Each row was made from one walk, in order. Every step used is in the known rows, and no mark comes twice. Write each row's walk.
Known rows:
r -> m -> g: [.24 -.01 .14 .19 -.08 .26 -.08 -.21 -.09 -.15 .41 .21 .26 -.05 .08 .18 -.20 -.21 .18 -.32]
l -> b: [-.15 -.35 -.40 .19 -.15 .21 .10 -.08 -.16 -.08 -.11 .09 -.18 .12 -.05 -.10 .10 -.11 -.28 -.27]
p -> m -> g: [.21 -.06 .11 .06 -.17 -.03 -.06 -.18 .18 -.29 .38 .36 .15 -.32 .00 .09 -.19 -.06 .17 -.30]
r -> m -> p -> h: [.46 .01 .11 -.41 -.44 -.46 .14 -.05 .10 -.09 -.02 .52 .61 .06 -.04 .07 -.23 -.06 -.13 -.39]
f -> g -> l: [.00 -.10 .32 -.26 .45 .15 -.10 .11 .10 .45 -.57 .02 -.12 -.27 .08 .09 -.05 .03 -.05 .35]
r -> l -> g -> f: [-.12 .05 .02 -.15 .13 .03 -.20 -.60 .19 .25 .12 -.45 .16 .36 -.01 -.04 .16 .06 .43 .23]
l -> g -> m: [-.02 -.13 .07 -.09 -.47 .34 .19 -.36 -.03 -.18 -.45 .19 .53 -.36 .60 -.29 -.49 -.44 .27 .15]
g -> m: [.07 .05 -.24 .03 -.47 .11 .32 -.10 -.10 -.31 -.31 .27 .25 .10 .52 -.24 -.24 -.37 .15 .26]
h -> p -> m -> g -> l: [-.01 -.10 .66 -.31 .53 -.09 -.09 .18 .57 -.02 -.02 .38 -.46 -.40 -.08 -.13 -.08 .12 .16 -.02]
p -> h: [.33 -.10 -.47 -.36 -.47 -.45 .27 -.25 .18 -.16 -.25 .51 .77 .19 .26 -.04 .15 -.06 -.17 -.07]
f -> g: [.27 -.13 -.06 .01 -.11 .34 -.22 -.22 -.33 .38 -.37 -.12 .51 -.11 .06 .26 -.40 -.15 -.21 .08]
m -> g -> l -> b -> f: [-.36 .10 -.31 .33 .48 -.20 .00 .42 .13 -.12 .30 -.25 -.43 .05 -.17 -.13 .64 .26 -.10 .00]
b -> f -> g -> m: [.06 .28 -.05 .03 -.35 .11 .07 .17 -.34 -.13 -.23 -.14 .35 -.04 .27 -.11 -.34 -.17 .10 .23]
b -> f -> g: [.14 .16 -.27 .21 .06 .10 -.24 .02 -.31 .26 -.09 -.40 .46 .02 -.03 .24 -.03 .04 -.23 .18]
f -> g -> m: [.16 .08 .09 -.11 -.48 .28 .08 .00 -.36 -.05 -.44 .06 .38 -.13 .35 -.10 -.60 -.31 .13 .17]
r -> l -> g -> f -> b: [-.42 -.06 .32 -.18 -.06 .28 -.11 -.54 -.24 -.12 .39 -.51 .15 .02 -.16 .37 .21 .39 .11 -.13]
h -> e: [.36 -.09 -.73 .54 -.39 .18 .23 -.26 -.31 .61 -.09 .01 -.33 .40 .21 .29 .18 -.45 -.10 .42]
b -> f: [-.03 .23 -.84 .49 .16 -.26 .08 -.02 .06 -.16 .21 -.22 .25 .41 .17 .03 .64 .05 -.21 .36]
g -> l: [-.08 -.13 .00 -.11 .47 -.04 .13 .02 .34 .18 -.45 .23 -.26 -.03 .26 -.05 .31 -.03 -.04 .45]
m -> g -> l -> b: [-.31 -.36 .22 -.03 .37 .19 .00 .26 .13 .06 -.07 .14 -.64 -.29 -.17 -.16 .13 .06 -.02 -.29]
m -> p: [.26 -.25 .08 .20 .17 .05 -.14 -.12 .18 .29 -.02 .21 .05 -.18 -.05 .16 -.33 -.24 -.18 -.09]
g -> f: [.09 .01 -.49 .12 -.07 -.37 -.02 -.18 .11 .25 .20 -.23 .07 .66 -.01 -.23 .31 .04 .23 .20]

Which walk is each row?
[-.09 .09 .18 -.11 .57 -.04 -.11 .29 .11 .36 -.37 -.18 -.16 -.17 .02 .07 .21 .17 -.07 .42] | b -> f -> g -> l
[.31 .01 .16 -.24 -.30 -.22 .00 -.23 .26 -.46 .02 .45 .06 .16 -.13 -.16 -.37 .02 -.23 -.21] | h -> p -> m
[-.28 -.08 -.04 .01 -.20 -.01 .01 -.25 -.29 -.12 .43 -.35 .10 .23 -.17 .23 .32 .37 -.04 -.14] | g -> f -> b
[-.12 .35 .14 -.08 -.23 .26 .04 .16 -.40 -.24 -.16 -.27 .04 .04 .10 .00 -.28 -.06 .13 .16] | r -> l -> b -> f -> g -> m
[-.33 .20 -.24 .24 .32 -.32 .05 .45 .14 -.27 .35 -.17 -.45 .02 -.23 -.14 .61 .33 -.08 -.07] | p -> m -> g -> l -> b -> f
[-.22 -.07 .50 -.16 -.12 -.03 -.19 -.13 -.10 -.26 .74 -.23 -.08 -.01 -.43 .14 -.01 .49 .08 -.50] | h -> p -> m -> g -> f -> b
[-.26 -.24 .30 -.05 .25 .20 .03 .27 .00 -.02 .00 .14 -.62 -.18 -.20 -.13 .07 .06 .00 -.37] | r -> m -> g -> l -> b
[.19 .07 .43 .07 .00 .07 -.16 .26 -.07 .21 -.05 -.01 .07 -.35 -.07 .03 -.65 -.19 .03 -.07] | b -> f -> g -> m -> p
[.35 -.04 .12 -.46 -.45 -.47 .20 .06 .23 -.11 -.19 .57 .55 -.15 .11 -.12 -.33 -.12 -.01 -.25] | g -> m -> p -> h
[-.14 .09 .28 -.23 -.27 .49 .14 -.52 -.01 -.31 -.37 .05 .35 -.21 .52 -.04 -.40 -.35 .35 .29] | r -> l -> g -> m
[.57 .04 -.27 .10 -.63 -.19 .26 -.03 -.27 .55 .02 .24 -.13 .30 -.03 .30 -.05 -.32 -.07 .00] | r -> m -> p -> h -> e
[-.01 .07 -.20 .19 .04 .15 -.24 .16 -.41 .22 -.06 -.44 .21 -.03 -.22 .16 -.04 .10 -.28 -.06] | l -> b -> f -> g
[.15 .05 .18 -.08 .00 -.42 -.24 -.01 .33 .05 .63 -.07 -.13 .30 -.35 -.32 -.07 .18 .41 -.27] | h -> p -> m -> g -> f
[-.30 .15 -.01 .15 .44 -.28 -.06 .48 .24 -.28 .40 -.14 -.54 .03 -.35 -.24 .43 .35 -.14 -.17] | h -> p -> m -> g -> l -> b -> f
[-.36 .32 -.54 .33 .32 -.01 .02 .03 -.06 -.34 .35 -.43 -.29 .49 -.16 .16 .72 .23 -.18 .15] | r -> l -> b -> f
[-.35 .12 -.48 .32 .39 -.24 .09 .38 .08 -.13 .14 -.26 -.39 .22 -.11 -.14 .73 .24 -.20 .12] | g -> l -> b -> f
[-.25 -.30 .21 -.14 .23 .24 -.03 .26 -.12 .22 -.39 -.03 -.50 -.22 -.21 -.08 -.03 .09 -.19 -.17] | f -> g -> l -> b
[.00 .15 .62 -.04 .13 .22 -.20 .24 -.12 .08 .03 -.15 -.22 -.27 -.25 .15 -.59 -.08 .05 -.14] | r -> l -> b -> f -> g -> m -> p
[-.04 -.06 .44 -.22 .42 -.12 .02 .14 .46 -.01 -.05 .35 -.38 -.42 .05 -.04 .09 .10 .22 .08] | p -> m -> g -> l
